Each row was made from one path, in order. Every step used is in the known rows, and no mark comes twice. Write each row's path.
Known rows
P-U-Q-G: [-51.1  -9.4  27.1 -18.2  17.0  18.4  27.5  21.8  64.0 -24.7 -48.3  40.4
  16.4 -85.0  24.9 -23.0   7.0  47.5  21.4]
Q-U-D: [-26.5  28.6  68.9  -8.0 -24.8  32.3 -16.2  23.7 -11.7   1.3  -8.4  13.8
 -10.0  17.2 -26.5   8.0 -22.5  28.3   3.9]
V-G-Q-B-U: [  0.4  61.2  -1.1  15.5  26.1  48.2 -35.4   8.3 -29.3 -30.4  60.1   0.4
  19.4 -54.7  20.8  34.6  39.7  24.8  75.9]
U-Q-B: [-45.7   6.8  28.2  -9.4  15.7  33.5  15.2  35.0  -9.6 -28.1  -8.2 -17.3
  15.7 -36.8  17.1  -5.9  75.7  43.2  25.5]
D-G: [  1.4  12.7 -43.3   5.2  -4.9 -26.1 -27.7   3.6  20.2   7.1 -12.0  33.5
   8.8   5.2  18.9   4.2  -7.1  17.7 -11.6]
B-U-Q: [-25.1  20.3  22.1  -2.4  21.7  12.8 -36.0  38.6 -17.3 -25.1 -16.0   3.5
  -8.4  14.4   5.4   1.5  33.7  28.1  32.6]
B-U-V-G: [  4.2  12.3 -11.1  -5.6 -24.5 -14.6 -82.9  21.0  -5.3 -27.6   5.8   9.5
 -15.5   2.8  19.5   4.8 -14.3  13.1  24.0]
D-G-Q-B-U-V: [-39.2  22.5  33.3  -7.0  -8.4  19.4 -65.2  22.4 -25.6  17.4  41.5  39.7
 -15.5 -55.6  26.6  20.2   9.7  42.1  29.1]
D-G-B-U: [  9.3  46.3 -10.5  13.1  23.8  16.8 -55.0   4.5 -50.8   7.3  41.0  21.3
  17.7 -23.1  15.9  44.2   8.4  33.9  51.1]
G-Q-B-U-V: [-41.1  16.1  51.6 -11.8  -6.4  32.5 -51.6  21.0 -34.2  12.0  48.5  21.9
 -19.4 -57.9  18.1  19.2  16.3  34.5  34.7]
P-U-Q: [-58.6  -4.7  21.5 -35.2  -2.9  11.1  -7.7  41.1   3.9 -10.1 -65.0   7.8
  -7.7 -35.5  10.1 -23.1  15.2  30.8  27.9]
Q-G-B: [-11.3   2.7  17.2   3.0  35.8  39.6  34.7 -22.7   9.6  -2.8  21.4  17.2
  36.9 -84.2  32.8  17.6  12.7  42.8  19.0]
P-U-V-G-Q: [-31.8  16.7 -10.3 -20.9  -6.8  23.4 -35.7  -3.8  24.5  -3.8 -10.0  21.3
  -9.0 -68.2  47.8  -0.8 -18.2  14.4  29.5]
V-G-B-U-Q: [-17.1  32.0   6.2  -3.1  31.2  27.5 -44.8  30.6 -31.8 -40.2 -13.2  -9.1
   9.6  -4.9  28.3  16.7  45.0  46.1  51.4]
V-G-Q-B: [-16.4  40.0 -11.1   5.2  20.9  49.5  10.8  -5.0   6.8 -30.1  29.8 -13.3
  31.1 -73.4  39.8  14.6  52.8  26.5  44.5]
B-U-D-G: [-13.0  39.9  13.2  23.8   1.2  -2.4 -70.8  31.1 -15.1  23.2  -3.5  31.8
   4.1  35.9   4.1  14.5  -7.4  39.3   9.9]
P-G-Q-U: [-20.3  49.6  27.5 -12.3   3.0  30.3  24.7 -32.9  39.2 -22.6   6.8  34.4
  26.5 -63.8   5.3  10.3 -26.4   8.4  29.7]
Q-U-V: [-27.3  -7.0  43.5 -40.0 -55.1  -2.8 -29.4  10.5  -0.3  -1.5   6.0  40.2
 -35.2 -25.8  -9.5   6.8 -38.3  17.8  -6.2]
P-U-D-G-B: [-43.7  24.9  17.9  -6.2   9.2  28.9 -32.9  13.2 -36.3  36.5 -16.4  17.6
  23.1 -40.2  26.6  13.4  -5.0  56.5  24.4]
V-G: [ 23.7  15.2 -43.9   6.8  -8.7 -10.7 -27.1   1.6  17.5 -41.7 -12.7 -10.0
  11.1   6.2  21.0  -3.8   2.7   1.3  13.8]

Write each row's path
[-16.6  17.4 -12.7  -7.9   1.3  19.9 -29.4 -10.3  27.0 -11.2  -0.8  12.0
  -6.5 -38.4  51.8   6.7  -3.5  10.0  12.8]  U-V-G-Q
[-11.5  55.9  21.8  13.5  28.6  52.7 -20.9   6.0 -37.6 -10.1  68.2   5.8
  12.2 -60.9  12.9  36.6  39.7  25.6  70.9]  G-Q-B-U
[-25.2   1.9  48.1 -14.2  -6.7  16.1 -64.4  14.7 -56.3  23.2  34.8  16.3
 -22.8 -28.7  12.2  21.8  -6.2  32.8  26.0]  G-B-U-V
[-34.1   3.8  28.6  -6.1  45.3  44.7  34.1  -4.0  17.0 -17.6  -7.8  13.9
  33.0 -78.5  43.7   7.4  34.6  58.3  19.6]  U-Q-G-B
[-29.2  32.9  18.0   2.0  24.2  55.3  28.9  -4.7  -5.0  -6.0  37.8  -3.6
  22.3 -78.2  30.3  16.1  51.2  27.7  36.3]  G-Q-B
[-18.4  35.9  14.6   0.0 -24.7   0.4 -38.4  23.0  11.8   8.5 -18.3  43.8
   3.6  17.5  -4.2  11.2 -24.5  40.0  -7.3]  Q-U-D-G
[-23.9   9.9  28.2   4.1  34.0  21.2   7.4  19.1  45.4 -33.1 -12.7  35.5
  15.4 -48.0  20.4  -1.8  22.8  45.0  25.4]  B-U-Q-G
[-22.3  43.9  22.0  20.6   3.5  13.6 -62.7  38.9 -23.3  16.2  11.1  27.1
  15.6  11.8   6.8  13.2  14.4  50.2  21.3]  Q-B-U-D-G
[-26.1  24.0  15.4   6.0  20.7  28.3 -27.9   5.6 -33.5  30.4  -4.8   9.8
  26.3 -10.0  28.4  19.2  10.1  52.3   7.0]  U-D-G-B
[ -9.2  55.0 -14.8 -18.8 -14.6  21.4   1.6 -20.6  28.3 -14.6  16.5  56.6
   5.5 -49.1  11.1  36.0 -28.8  19.4  19.7]  D-G-Q-U
[-27.6  38.2  -7.6   4.6  23.2  41.6  12.9  -3.0   7.6  -0.2  29.8  18.7
  30.8 -74.3  38.7  17.7  47.6  37.4  29.6]  D-G-Q-B
[  0.7   7.7  -9.8 -24.2 -51.4 -13.1 -50.7  12.4  17.0 -40.4  -7.5  20.0
 -16.5 -13.5  11.3   4.6 -31.3  16.2   9.5]  Q-U-V-G
[-24.5  54.5  11.1  19.2  28.1  34.1 -41.7   3.0   2.8  26.6   9.5  35.6
   8.3 -12.0  33.6  25.0  -1.7  33.5  19.1]  B-U-D-G-Q
[-33.2  40.7   7.0  11.7  23.9  28.4 -21.5  -2.7  20.6  29.1  -6.9  32.4
   9.1 -13.9  38.0  11.4  -1.8  30.3  -2.4]  U-D-G-Q
[  5.2  55.7 -19.7 -18.0 -16.7  31.9   1.4 -19.4  29.3 -44.5  15.3  27.9
   4.9 -48.6  12.9  32.0 -22.2   9.7  35.4]  V-G-Q-U
[ -4.7  15.4  -3.8  -3.4 -23.5   1.2 -74.7  27.7 -16.6 -34.6  20.4   3.0
  -6.1 -21.7  22.5   6.4  11.0  27.2  37.1]  Q-B-U-V-G
[ -8.1  33.2  -7.9  -1.2   5.8  23.1 -52.5  -4.3  11.0 -14.4  17.9  17.4
 -10.1 -37.6  43.1  18.7  -4.4  11.6  32.0]  B-U-V-G-Q
[ -7.9  14.9   0.5 -25.7 -20.5  22.1 -34.3  -3.1 -24.3 -23.2  10.9   5.9
   4.1 -47.6  29.7  22.9  -7.7  35.9  27.4]  Q-U-V-G-B
[-32.1  24.8   6.7  -5.9   7.0  44.3  -7.3   1.5   3.3 -21.7  26.5  -1.4
  15.3 -78.3  43.8   9.5  43.5  31.4  33.4]  U-V-G-Q-B
[-28.5  -1.2  52.2 -10.0   1.1  22.8 -49.8   9.6 -24.8  15.9  36.9  35.1
 -11.0 -62.4  22.7  17.0 -12.4  43.1  25.5]  Q-G-B-U-V
[-28.7  24.8  28.6  -6.8  34.6  32.5 -31.0  29.7 -39.7 -17.8  -6.3  -3.3
   3.3 -10.6  18.0  16.1  45.2  44.1  46.1]  G-B-U-Q
[  2.6  36.3  20.8  14.3  36.9  41.0 -14.7  -5.1 -24.3  -5.2  50.3  21.5
  23.0 -67.4  14.0  36.8  10.4  36.3  56.0]  Q-G-B-U
[-12.7  48.2  51.8  19.0  19.8  45.8 -65.4  28.0 -55.7   4.5  14.0 -16.6
  10.8  17.1   4.9  22.1  11.2  41.1  45.1]  V-G-B-U-D
